What can hang from each mark
P: H S Y
L: G Q
W: R
D: P
H: P
R: L
Q: D L W

Every row comes from one small tree of marks. The marks that hang from a mark follow it in brackets, in alphabetical order. Every link used is in the known rows. Which tree was each row made from?
Known rows
D(P(S Y)): [  9.7  36.1   5.1   0.6 -22.3  -8.4  -7.3  29.2 -25.3  -9.4  10.3  43.1
 -21.4  22.2  -6.4  -7.9  50.9  13.0  16.6 -18.7 -16.0 -10.7  30.5 -30.6
  14.3 -10.7]
P(S Y): [ -6.8  28.5  37.4 -10.9  -1.4  -4.1  -5.9  47.3 -35.2  -7.3   1.6  27.1
 -12.5  16.5   5.5 -13.4  62.3   0.0  -1.1  -2.4 -11.3  -4.1  19.3 -35.2
  13.3 -11.3]
Q(W): [-20.8  23.6 -27.0  -3.6  27.5 -18.2  27.8  16.8 -21.5  -6.2 -25.9  40.2
  26.7  18.5  22.1 -13.9  24.1 -15.8  -6.4  25.0   9.5  -3.1 -12.2  40.6
  -4.7 -13.3]
W(R(L(Q(D)))): [-20.2  34.5 -17.2 -19.1  38.2  -2.9  34.5  49.0 -26.7   1.5   3.6  21.9
   7.7 -12.9  45.6 -14.7 -11.6 -18.0 -16.2  41.7   1.1 -11.0   6.7 -32.3
 -20.9   7.5]
Q(L(G)): [-32.1  18.2  13.1 -20.6  19.8  -1.2  18.3   8.9 -15.5  12.7 -14.6  46.4
  16.0  28.8  48.2 -15.7  26.8 -23.1  28.5  16.3  24.1  -5.7   0.1   3.6
 -21.0  -5.6]
L(G Q(W(R))): [-32.6  50.9 -17.1 -20.8 -21.6  -7.4  17.1  44.8 -45.5  -9.3 -18.2  44.1
  33.6 -10.5  68.9 -11.0  18.1  -6.9  -4.4  44.3  10.8 -11.1 -18.0  14.1
 -11.8 -12.3]
Q(D(P) L W(R)): [-17.0  35.9 -75.9   4.6  23.6 -25.1  72.3 -28.6  11.2  -2.1 -29.4  61.2
  32.8  26.8  40.3 -12.7  -9.2 -17.1  21.2  57.5  63.6  -0.9 -24.9 -12.8
 -32.3 -11.6]
H(P): [-16.1  30.8  -0.9 -10.0  12.1  -3.9  25.7   8.5 -20.7  13.6 -12.9  24.0
 -24.9  19.7  29.5 -11.2 -26.7   0.6  19.8  12.0 -13.5  -4.0  -2.3  43.4
 -37.5 -13.6]
P(H S): [ 24.0   4.1  22.2  -6.7  24.5  -9.1 -14.9  19.4 -33.0 -11.7  -3.1  40.2
 -22.8  -3.6   8.5 -20.4  62.4 -27.1  18.5 -47.6   0.8 -17.3  29.2  13.0
   4.3 -13.5]
Q(L W): [-25.1  25.0 -24.6  -5.6  34.8 -21.0  32.0   0.0  -5.2   1.2 -38.2  46.3
  38.9  46.2  47.0 -10.4  38.1 -34.6   0.7  36.3  47.7   4.3 -20.6  23.2
  -6.3  -9.0]
L(Q(D(P))): [ -2.0  28.3 -32.8 -15.0   5.1  -7.4  31.9  19.0 -10.2  -3.2   8.7  62.1
   2.2   1.8  39.2 -12.1  10.1 -13.1  16.8   4.8 -14.0   1.9  26.1  19.8
 -31.8   9.7]
W(R(L(G))): [-24.3  34.4  -1.3 -11.1  32.5   2.0  19.0  33.5 -44.9   9.0   0.0  17.2
   2.6 -10.3  23.2 -16.0 -10.9   6.6   1.5  30.0   4.5 -29.4  -1.8 -28.0
 -13.4 -10.8]
L(G Q): [-23.9  28.1  20.2 -28.2 -14.5   3.7  -3.7  52.5 -42.6  -0.4   4.2  46.1
  10.4  -4.5  57.2 -14.1  31.6 -15.0  14.9   0.7 -16.1  -7.4  17.6  25.9
 -15.4   0.6]
W(R(L(G Q(D)))): [-31.2  31.7  -8.2 -33.5  21.7   5.4  24.1  56.8 -50.5  -1.3  10.1  33.1
   7.2 -25.3  58.3 -19.2  -0.7 -17.3   1.7  31.9  -1.6 -14.4  13.0 -36.4
 -21.7   3.5]
W(R(L(G Q))): [-24.9  46.0   7.7 -23.8   2.4   5.6  -0.2  61.1 -57.5   2.7   5.2  23.6
   8.6 -12.8  51.7  -9.8  -0.6  -4.2  -8.5  30.6  -9.4 -23.1   5.9 -22.9
  -9.3  -1.6]
R(L(G)): [-30.8  14.0   7.2 -22.4  38.8   5.5   5.8  41.0 -53.0   4.9   5.3  29.7
  -0.6   3.7  18.7 -17.7  16.6 -13.1  12.2   2.7 -15.2 -20.0  18.5  -2.0
  -3.8  -6.3]
L(G): [-20.5  13.4  10.8 -17.6  12.1   2.2  14.0  25.8 -32.1   5.6  -2.3  40.6
   3.7   1.0  25.3 -19.8  20.9  -7.3  18.1   5.2 -10.1 -12.9   8.5  22.1
 -17.0 -10.0]
H(P(Y)): [-24.0  41.0  15.9  -7.3  -5.5   1.9  20.5  23.5 -33.7   4.8  -8.3  15.7
 -26.5  16.7  26.1  -9.0   4.6  17.1   7.5  26.0 -12.8  -9.7  -0.5   9.8
 -14.8 -25.1]
L(G Q(W)): [-33.8  30.2  -3.5 -31.0 -15.7  -5.5   3.2  52.2 -56.0 -11.7 -14.3  55.7
  30.8   2.6  68.5 -12.2  43.2 -24.8   4.6  14.2   0.7  -1.6   3.0  38.1
  -2.4  -7.1]
L(Q(D W)): [-29.8  21.5 -23.7 -25.3  24.5 -14.3  34.5  34.9 -30.3 -13.9 -15.9  55.3
  30.3   1.5  58.6 -18.0  37.6 -39.8  -4.4  25.3  11.7  11.7   0.7  29.3
 -15.1   1.7]

Which tree is each row?
[-39.9  23.2 -39.1 -20.6  50.6  -4.5  49.2  27.3 -54.8  -7.8 -14.2  39.9
  23.9 -14.5  37.0 -23.9   4.3 -18.7   5.9  47.4  36.4 -17.3  -8.0 -23.5
 -11.2 -15.2]  Q(D W(R(L(G))))
[-36.8  32.4 -30.9 -30.1  -0.5  -7.0  43.4  38.3 -41.6 -14.1 -14.6  54.4
  34.0 -22.7  76.2 -20.5  16.8 -20.6   8.1  45.7  27.9  -3.9  -8.5   2.3
 -22.1  -8.4]  L(G Q(D W(R)))
[-41.7  17.5 -16.4 -41.6  10.0  -3.4  26.5  43.7 -51.3 -16.4  -8.9  63.8
  29.5  -8.8  76.9 -22.2  41.6 -39.4  14.2  16.0   8.6   5.3  10.0  19.7
 -11.8  -1.8]  L(G Q(D W))
[-38.5  31.9  -7.2 -36.1  11.3  -1.0  -9.6  68.1 -74.6 -15.9  -6.4  45.0
  29.4   5.2  58.5 -10.2  42.6 -31.8  -1.0  12.9  -9.4  -8.7  12.8  10.4
  15.1   0.0]  R(L(G Q(W)))
[ 36.3  20.8   6.5   7.7  -8.1  -6.4 -17.2  22.5 -35.9 -21.4  10.0  47.6
 -34.8   2.1  -4.4 -11.9  85.7   4.5  26.5 -46.5   2.2 -24.6  43.4 -25.2
  24.5 -23.3]  D(P(H S Y))
[ -9.0  24.7 -27.7 -18.5  28.6  -5.0  19.5  38.0 -27.6  -5.3  17.7  52.5
  -1.2   4.7  34.1 -11.2   6.8 -18.6   6.8  -1.0 -18.4  -4.5  34.9  -8.5
 -14.2  15.2]  R(L(Q(D(P))))
[-31.8  23.5 -33.4 -32.7  53.3 -11.0  26.1  52.3 -45.7 -16.9 -10.3  44.7
  28.7   5.1  51.3 -16.2  37.9 -45.4 -11.1  22.6   5.7   5.4  12.1   2.0
   1.7   6.6]  R(L(Q(D W)))
[ -4.7  42.7 -44.0  -8.2  15.5  -6.0  32.0  26.6 -24.8  -0.7  11.5  41.1
  -1.5  -6.7  33.6  -8.7 -21.4  -1.7   2.8  27.3  -1.9 -13.9  15.6 -28.6
 -24.8   9.3]  W(R(L(Q(D(P)))))
[-14.4  40.8 -37.9 -23.4   3.1   3.0  25.9  38.7 -45.9  -1.7  17.8  49.9
  -3.1 -17.9  47.0 -12.2 -16.4  -0.7  22.1  15.2  -1.7 -18.6  23.1 -32.3
 -22.9   3.7]  W(R(L(G Q(D(P)))))
[-29.6  27.1  24.6 -34.7  10.6   7.4 -13.7  68.9 -63.4  -1.0   9.5  36.7
   4.4   1.2  46.7 -10.6  25.7 -20.1   2.1  -1.1 -20.5 -13.9  25.5  -0.4
  -0.1   4.5]  R(L(G Q))
[-24.3  30.5 -73.9 -12.3  32.7  -9.0  44.9   8.3 -48.2  -9.8  -4.0  54.2
  12.7  -9.3  28.3 -17.6  -6.0  -4.3  26.6  34.5  29.3 -19.8   3.6 -28.0
 -11.5 -14.8]  Q(D(P) W(R(L(G))))
[-28.4  27.8 -47.1 -30.6 -13.2  -6.7  30.0  27.4 -43.5 -18.9  -1.0  81.5
  19.5  -2.7  66.5 -16.8  32.1 -23.8  34.5   8.7   7.6   1.1  22.3  26.2
 -14.2   0.3]  L(G Q(D(P) W))
[-19.9  43.3 -61.5 -20.7 -21.4  -9.2  38.7  21.5 -36.3 -16.3  -6.8  69.2
  25.3 -18.0  64.9 -14.0   5.0  -5.9  22.3  33.0  20.7  -6.0   0.2   2.1
 -23.0  -5.8]  L(G Q(D(P) W(R)))
[ 28.0  25.6  -9.7  15.9   3.9  -3.1   2.3   9.6 -24.1 -13.6   5.5  40.4
 -21.7  -5.6  -0.6  -8.7  65.2  16.0  13.2 -15.6   4.7 -30.8  26.8  -0.6
  17.3 -27.6]  D(P(H Y))
[  2.7  41.7 -23.2 -19.4   4.9  -8.8   8.8  40.5 -34.6 -10.0  17.8  45.5
 -18.1  -1.1  26.9 -11.2  -5.1 -14.5  11.2  -1.7  -2.8  -6.6  32.9 -50.1
 -10.8  13.2]  W(R(L(Q(D(P(S))))))
[-38.9   2.9  -2.7 -29.7  40.0   0.6  45.1   2.2 -11.3   9.3  -9.0  56.4
  12.6  19.6  55.6 -26.0  23.0 -37.7  40.0  14.3  34.9  -0.8   6.8 -13.2
 -33.2  -1.4]  Q(D L(G))
[-18.1  23.7 -29.7 -41.2 -25.0  -8.6   4.9  40.5 -54.7 -26.2   3.8  88.3
   6.3   3.7  57.9 -19.8  50.7 -37.4  46.8 -26.6   3.3   8.7  37.5   1.7
  -4.0   5.1]  L(G Q(D(P(S)) W))
[-43.2  24.2 -42.0 -19.4  31.7 -11.4  64.3  -6.1 -15.5   0.1 -32.1  54.0
  37.8   9.9  64.8 -23.1   9.7 -31.2  27.5  64.0  69.6  -3.7 -25.7 -21.6
 -27.5 -16.5]  Q(D L(G) W(R))
[-26.8  34.4 -14.8 -22.7  29.9 -11.9  -1.5  59.3 -50.2 -14.4 -15.4  36.2
  26.1  16.0  45.4  -5.9  39.9 -30.1 -26.2  22.9  -2.8  -4.0   5.2  18.3
  14.5   4.1]  R(L(Q(W)))
[-11.4  42.1  38.8 -17.2 -16.3  -1.5  -3.4  37.3 -43.0  -1.7  -2.2  21.5
 -41.8  21.6  24.1 -11.1  24.3   2.5  20.9  -7.4 -15.4  -1.8  15.7 -14.0
  -2.6 -18.6]  H(P(S Y))
[-36.0  16.2   8.8 -44.4  37.0   8.6  11.7  61.0 -56.8  -3.7  14.2  44.5
   6.9 -11.8  58.7 -21.5  28.0 -35.7  14.2   3.1 -12.8  -6.5  34.5 -16.9
 -13.0   9.5]  R(L(G Q(D)))
[-47.1   7.9 -27.6 -32.1  41.1  -8.6  52.5   1.6 -22.2  -3.3 -25.8  67.2
  34.0  25.0  62.9 -25.0  41.6 -48.2  35.1  31.2  56.6   4.1  -7.9   1.4
 -19.0 -10.1]  Q(D L(G) W)
[ -6.1  34.4 -63.7  -5.8  12.9 -27.0  48.2 -17.2   1.8  -9.9 -23.7  65.1
  12.8  35.7  41.5 -15.3  12.0 -28.5  34.8  23.2  65.0   4.5 -10.6 -36.2
 -18.0  -4.7]  Q(D(P(S)) L W(R))
[ 19.3  16.5  35.4  -4.1  11.1  -3.2 -17.7  36.4 -40.8 -19.8   1.7  30.1
 -23.8  -5.1   6.5 -18.2  90.1 -10.8  11.6 -35.4   8.9 -22.8  30.4 -27.4
  28.4 -24.9]  P(H S Y)
[-20.0  13.9 -32.1 -18.4  18.8  -2.0  46.4 -13.4  -5.1   6.8  -0.8  72.1
   6.2  27.3  44.8 -19.6  13.9 -21.5  54.7   7.3  33.7  -2.0  15.8 -10.2
 -34.6  -0.9]  Q(D(P) L(G))
[-30.4  30.5 -68.3  -8.3  13.0 -15.4  64.5 -22.2  -8.2  -2.5 -23.0  69.7
  28.0  15.7  57.2 -16.2  -1.2 -15.7  41.4  49.7  68.7  -7.4 -14.5 -18.5
 -32.2 -13.4]  Q(D(P) L(G) W(R))
[ 10.5  16.7 -58.1 -13.4  39.9 -10.8  12.1  27.9 -49.0 -29.6  -1.2  65.8
   4.4 -10.5  42.0 -13.1  61.1 -39.0  15.0 -18.0  14.0 -13.2  34.9   7.2
  15.9  -3.0]  R(L(Q(D(P(H)) W)))
[-33.4  10.9 -37.8 -15.3  58.8 -19.3  59.1  -5.9   2.2  -1.6 -33.0  53.9
  38.0  33.1  49.8 -19.5  34.2 -48.6  14.0  39.6  53.9   9.6 -15.5   7.8
 -18.2  -6.8]  Q(D L W)
[-23.9  31.2 -48.9  -2.4  19.3 -17.0  53.0  -4.4  -3.8 -11.6 -19.4  64.4
  27.2  38.8  38.6 -10.5  55.4 -15.7  15.9  40.0  56.3   1.9  -1.5 -29.4
   1.6 -14.7]  Q(D(P(Y)) L W)
[  7.3   9.8 -22.0 -21.6   0.3   5.8   7.0  21.1 -43.1 -17.4  15.1  75.8
 -10.5 -30.4  52.3 -21.9  50.4 -22.0  45.5 -35.1   4.5 -16.6  48.1  16.7
 -16.0  -5.6]  L(G Q(D(P(H))))
[-33.7  32.2 -27.4 -11.5  30.6  -7.8  23.0  31.3 -56.7  -4.4 -18.6  28.4
  24.0  -3.2  29.3 -13.5   6.1  -3.8  -1.2  42.6  20.6 -24.8 -14.6 -12.9
   2.8 -18.4]  Q(W(R(L(G))))
